Known rows, with every step that occurs
mobe/sisib: [  2.5  -1.2   6.4   2.5   1.5   1.6 -37.8  -0.7 -17.3  -5.3  25.5  -0.3
  22.1  10.7  10.2 -17.6 -14.8 -10.1  10.9  -8.8   4.9]
nurega/noga/mobe/ketet/tezud: [ 33.3 -19.9 -28.7  -8.4  -2.6 -24.6  28.1  -8.7  -5.9   4.0  13.9  -9.0
  23.7 -20.8  13.6  22.5 -10.1 -12.6 -26.5  13.9  -4.5]
daba/sisib/mobe/ketet/nurega: [ 15.0  19.5   4.4  33.1  10.9 -19.8 -10.7  26.9  17.1  -8.4  20.4  -6.6
 -29.9 -21.1 -33.8   1.4  -7.1   2.2  19.5 -28.1 -19.0]
nurega/sisib: [-13.7  11.1 -21.9  10.1  -2.3  -1.0  -1.8  16.2 -24.8  -2.2 -10.3   0.7
   8.7  22.8  -2.2 -17.0  -1.1   3.3  -1.0 -13.2  23.5]
tezud/noga/mobe/ketet/nurega: [  5.2 -24.6   1.3  -9.8  20.0   6.2   9.0 -15.6  17.8   5.7 -32.3  -2.3
 -22.5  14.1   8.8  15.2  -0.4 -18.5 -17.5   8.6 -23.9]
ketet/nurega: [ 13.6 -13.0  -4.2  24.7  28.7  10.2 -34.2  13.2  -3.8  21.0  34.4 -18.9
  -5.0  43.5  -4.8  -8.6  -5.1  -1.3 -11.0  34.6  -0.3]
sisib/mobe/ketet/nurega/noga: [ 21.7 -12.6 -16.3  30.6  16.0 -20.0  13.9  24.2  15.0   6.6  36.1 -21.8
   1.6 -16.5 -11.0   7.2 -19.2  -1.2 -13.5 -22.4 -36.5]
nurega/sisib/mobe/ketet: [-12.7  16.9 -17.2  25.8   4.3 -17.4  21.6  17.8  -2.9 -12.7 -17.0   2.9
  -2.0 -22.2 -16.5  -5.2  -1.7  -6.5   2.4 -63.1 -10.9]
daba/noga/mobe: [ -4.8  -3.6  21.3 -14.8   1.6   2.4  12.8   7.2 -19.9   9.6   7.1   2.3
  35.2  30.7   8.0 -13.2  21.5  15.2  -5.2   9.1   0.2]
ketet/nurega/sisib/tezud: [  6.2   3.6 -23.9  11.0   7.2  20.8 -25.6   1.1   9.9  -2.6  -6.4  -1.6
 -13.1   4.6  -0.6 -20.0   5.7  12.2   5.6  14.9  10.3]
sisib/nurega/noga/mobe: [ -5.0 -14.9 -31.6  11.9  -7.1  -3.0   8.2  17.1 -10.7  10.5  27.2 -12.6
   4.1   9.9  -7.6   1.3  -0.1  16.6 -38.1  54.0   8.0]
nurega/sisib/tezud/noga/mobe: [-24.7   9.9 -10.8 -19.9 -18.9   7.0  19.7  -2.6   0.3 -16.5 -61.2  11.2
  -9.4  -3.2   5.2  -7.8   5.7   8.6  14.9 -12.9  10.2]
nurega/noga/mobe: [ 16.6 -21.1 -29.0  -6.4 -12.2  -7.1  21.5  26.8 -23.3   8.3  24.6 -16.8
  24.8  11.2  10.5   5.2  -7.4  14.1 -22.8  30.6   8.3]
daba/noga/mobe/ketet/nurega: [ 17.6 -21.0  11.4 -11.7  16.8  17.5   8.5 -12.2   9.1   7.8   2.0   5.6
  16.2   8.6  14.6  -5.9  29.5   4.0 -17.0  13.2 -18.2]
ketet/nurega/noga/mobe/sisib/tezud: [ 45.8 -30.3 -35.8 -14.9  -3.1  19.6 -17.4  -7.2  13.1  -0.5  25.5 -13.0
   3.8 -19.5  30.7  -9.7  -7.2  18.8  -3.8  44.0  -8.9]
sisib/tezud/noga/mobe/ketet/daba: [-14.4   4.9  18.5 -17.4  -7.6  24.4  25.4 -22.1  27.7   4.0 -37.9  13.6
 -24.1 -25.2   6.1  18.8  10.8  -5.2   6.6 -13.5  -3.0]
noga/mobe/ketet/daba: [  9.4  -7.8  -8.6   7.6  15.7  26.7  27.0  -9.5   1.9  16.3   3.8   4.3
 -19.6 -17.8   7.9  20.7  20.8  -7.9 -23.9  12.5   7.9]
daba/noga: [-17.9   6.7  32.2  -2.4  -0.7  -6.3  -7.7  12.0 -20.9   9.0  22.9   0.0
  47.3  45.2  -4.6 -22.3   6.1  12.9   3.7 -13.2   4.9]
nurega/sisib/tezud: [-18.8  21.8 -13.4  -1.6 -20.0   6.1  -7.0  12.0  -9.2 -15.2 -22.5   6.6
   9.0  -2.2  -7.2 -15.4   6.5   7.8  16.8 -15.7  26.7]
mobe/ketet/nurega: [ 16.8 -18.1  -1.7  15.2  22.9   8.9 -23.8   0.2  12.8   5.5  14.7  -5.3
  -4.7   7.6  -5.1   5.5   0.5 -21.5 -17.6   6.6  -6.9]
daba/sisib/mobe/ketet/tezud/noga: [ -4.7  34.2  24.1  16.7   4.3 -57.5   5.9   0.3  15.0 -11.0  -7.7  -2.3
 -17.9 -21.5 -32.8  15.0 -26.9 -10.9  31.4 -60.0 -26.2]
daba/sisib/nurega/noga: [ -9.8  20.3 -16.8  18.5 -22.0 -19.5 -22.3  27.9  -8.7  -6.8  33.2  -5.4
  -6.2   4.9 -31.6  -7.4 -11.9  25.2   2.9  27.9  26.5]
mobe/sisib/tezud/noga: [-15.7   7.0  26.1 -23.9 -18.3   2.9 -31.8 -16.4   7.7 -18.2 -18.7   8.1
  13.0  -3.9  12.0 -13.7 -20.0  -7.9  36.4 -29.4  -5.0]
mobe/ketet: [ -3.9  -3.2  11.9   7.0   0.8  -3.5  -9.2   8.3  -5.1  -7.7   6.3   3.1
  16.1   1.4 -12.8  10.3   1.5 -27.0 -11.4 -20.9   4.5]
daba/sisib: [ -3.7  26.8  12.1   9.9 -10.5 -16.8 -26.9  31.8 -19.6  -8.0  19.2  -1.9
  -3.1  21.3 -27.2  -5.3  -5.4   8.1  23.4   2.2  29.1]
ketet/tezud/noga/mobe/sisib: [  8.8  -5.7   5.0 -13.1  16.9 -25.4  -3.4 -42.0  -3.9  10.7 -16.1  -4.3
   5.6   9.1  21.5   5.0 -22.3 -21.5   5.5   5.4 -22.0]

Rows
[ 10.5  -5.1  -0.7 -22.3 -13.0  17.5 -14.2  -6.0  -3.5 -14.3  -4.5   8.6
   9.8 -24.2  17.9  -7.3  10.2  -1.0  14.5  11.4   5.5] -> noga/mobe/sisib/tezud
[ 26.5  12.2 -13.1  26.6  -1.3 -29.5   0.1  31.3  16.8  -9.7  32.0 -13.5
 -17.3 -25.4 -24.3   1.6 -17.6  14.8  13.9 -25.0 -18.3] -> daba/sisib/mobe/ketet/nurega/noga
[ -9.6  -3.2  11.1 -10.6   1.7  12.0  -7.9 -17.9  -7.0   1.1  10.2  11.2
  22.9   8.2  15.2 -26.0  21.7  18.7  -4.3  14.7  -6.9] -> daba/noga/mobe/sisib/nurega
[  0.5  -7.9  22.7 -19.4  -2.1   3.5  20.8  -6.2  -3.8  -0.6  -8.0   9.6
  33.9   5.1   8.9  -3.0  28.5   1.8 -11.2 -11.8  -7.0] -> daba/noga/mobe/ketet
[ -5.6   0.7  20.6   0.4  10.0 -33.3  -0.6 -33.0   8.6   3.1 -21.7  -0.6
  11.6   6.0  -7.0  21.4 -21.7 -40.7  -3.6 -29.8 -15.8] -> mobe/ketet/tezud/noga
[ 25.5 -20.8 -39.0   3.5  18.9  21.9  10.5 -10.3   7.7  -3.4 -23.7   3.3
 -19.3 -13.7  13.8   4.0  20.8  -6.2 -25.5  21.0  -2.9] -> noga/mobe/ketet/nurega/sisib
[-16.7  -8.3   9.8 -10.4   4.3  -6.7  15.6   5.3 -10.9   8.3 -25.9  -5.6
  -1.9  35.4   1.4   7.0  -6.8  -7.5  -6.1   8.0  -5.8] -> tezud/noga/mobe
[  8.7 -13.4  -2.6  -3.6   2.7   7.2  14.5   3.2  -5.3  -5.4  -6.9   3.8
   1.4  -8.2   0.8  16.8  15.0 -18.3 -23.2   6.5   4.5] -> noga/mobe/ketet
[ -6.9  35.2  13.9  31.8  -3.6 -33.9  -7.3  44.8 -11.4  -6.6  28.6  -8.9
 -11.1   3.1 -41.0  -6.2 -13.7  15.8  31.5 -28.3   0.2] -> daba/sisib/mobe
[ -8.6  31.2  13.8  -5.4 -11.0  21.9  12.7  -8.2  15.6   9.3 -14.5   7.5
 -47.5 -16.0  -2.9   8.8   7.4  27.2  32.6   7.3  19.5] -> ketet/daba/sisib/tezud/noga/mobe
[  1.1  14.1 -10.7  16.9   6.5  26.0  13.6 -12.6  16.0   8.1   0.6  12.5
 -51.0 -32.9 -12.4  18.6  27.2   7.1 -16.0  27.6  16.3] -> noga/mobe/ketet/daba/sisib/nurega
[-12.1 -15.2  11.7 -17.9   0.4  -5.4  21.1  -6.7   2.7  -5.1 -40.0   3.8
  -5.3  10.5   3.2  19.0  -0.3 -21.3 -12.4 -11.9 -12.9] -> tezud/noga/mobe/ketet
[ -3.6  -9.4 -21.2  10.7 -11.0  -4.9 -31.3  -4.3  -7.2  -4.5  37.0  -2.3
  20.5  -2.2   8.0 -18.7 -20.2   6.0  -9.2  16.4   4.1] -> mobe/sisib/nurega/noga
[ -9.8  24.4  21.5 -22.3 -28.5  -9.6  -4.3   9.5   9.0 -21.9 -32.3   8.7
 -22.9  -6.2 -16.0   3.3   2.4  13.7  40.3   0.0  13.6] -> daba/sisib/tezud/noga/mobe
[-11.1   8.3  20.1   4.0  18.8 -38.2  -8.1 -24.0  -8.2  19.9  -2.5 -11.6
  16.8  38.4  -4.9   8.5 -30.1 -23.1   2.1  -5.6  -8.7] -> ketet/tezud/noga
[-15.4  14.5  26.4  13.0  16.6  22.1   7.5  -5.8 -11.3  36.0  36.0   0.4
  17.4  32.6   7.9 -15.7  10.6  26.1   1.7  -3.6  13.2] -> ketet/daba/noga
[ -6.7   8.3   8.5  -8.9  -0.3   6.0  25.1 -17.3  14.6   2.1 -34.3   9.8
 -40.4 -10.9   1.3  20.3   3.0   0.5   8.2 -10.4   2.8] -> tezud/noga/mobe/ketet/daba/sisib
[-32.9  18.9  -1.2 -13.1 -19.8  -0.1   0.7  -0.6   0.8 -18.1 -52.9   9.2
   1.0   8.0  -4.1 -14.8  -5.5   5.8  24.3 -32.1  13.2] -> nurega/sisib/tezud/noga
[-15.0  -5.2  20.8 -29.6 -17.0   0.0  13.2  -8.5  19.9 -14.4 -46.8  12.7
  -3.2 -16.8  -2.0  17.2   5.2 -16.2   7.5 -16.7  -9.3] -> sisib/tezud/noga/mobe/ketet
[ 14.4 -13.2  -7.7 -10.0   2.2  12.6 -11.7  -3.4 -18.2  -2.8   8.8   0.9
  10.5  -1.3  20.5  -7.3   2.6  -4.2  -1.3  16.7   1.2] -> noga/mobe/sisib
[-16.4   1.7  -0.9  14.9   3.1   6.0 -44.5  -8.5  -5.9  -3.2  25.6   2.8
   4.8   6.8  -4.2 -18.4  -8.4  -5.8  -3.4  12.4   4.5] -> mobe/sisib/nurega
[ 25.5 -24.9 -32.6 -17.0 -14.1  -3.9   5.5   7.5 -19.7  -4.0  23.4 -11.2
  29.2  -8.7  30.7  -6.3 -14.7  11.2  -8.9  20.5   2.1] -> nurega/noga/mobe/sisib
[ 48.2 -36.9 -41.4  -2.1  10.0  11.9 -12.8  -3.2  -1.0   8.4  35.9 -18.8
   4.2   1.1  32.6 -10.9 -12.6  14.5 -15.8  49.6 -11.7] -> ketet/nurega/noga/mobe/sisib
[-30.2  11.1  30.4 -15.2 -17.5  -6.7 -11.2   6.0   5.0  -4.7 -21.7   0.9
  10.1  19.9 -13.1  -0.3 -13.2  -7.9  23.1 -19.8   4.9] -> sisib/tezud/noga
[ -0.8 -11.4 -15.9   2.6   6.4  14.2 -17.4 -10.9  -6.7   0.4  11.4   5.5
  -5.9  -5.3   7.5 -10.3   9.1   0.0 -15.9  36.2   1.4] -> noga/mobe/sisib/nurega
[ -9.2   9.7  12.7  29.1   8.9 -23.5  13.3  27.2   1.5  -2.6  17.6  -7.4
   5.5 -13.0 -25.8   8.4  -8.0 -18.7  -2.0 -51.0 -24.5] -> sisib/mobe/ketet
[ -0.9 -20.5 -30.6  10.2 -10.8  -2.1  15.8   4.8   1.6   0.2  13.2  -3.2
   1.7 -14.8  -7.1  13.2   4.9   1.5 -42.8  32.7   3.4] -> sisib/nurega/noga/mobe/ketet
[-19.9   0.4  21.0 -22.3 -16.1   1.5   7.6   2.0   4.7  -4.4 -32.2   3.1
  -2.1   7.8  -2.2   7.8   3.0  -3.0  11.8   1.1   0.2] -> sisib/tezud/noga/mobe
[ -6.6 -14.9   6.2 -20.5   2.2  -0.5  -1.6 -14.7  -6.6  -3.1 -24.8   1.1
  -0.9  15.0  21.3  -3.0 -12.3  -8.5   7.7  -0.2 -13.4] -> tezud/noga/mobe/sisib
[ -4.7   5.1   6.3  19.6  13.3  21.9   4.9  -9.9   4.1  20.1  16.6   2.2
 -10.1  -7.6  -2.5  14.2   4.6 -14.2 -12.8 -16.3  14.7] -> mobe/ketet/daba
[  2.6   9.6  19.7 -17.0   2.7  43.6  10.6 -30.0   7.1  17.5  11.9  11.3
   7.4 -18.2  32.2 -19.3  24.9  31.5  17.8   3.1   2.4] -> ketet/daba/noga/mobe/sisib/tezud
[ 12.6  17.1  -0.6  -5.4  -8.7  26.9  17.9  -9.4  19.8  -3.4 -10.7  15.9
 -36.0 -50.0  -3.0  19.2  27.6   7.2  12.0   2.8  18.7] -> noga/mobe/ketet/daba/sisib/tezud
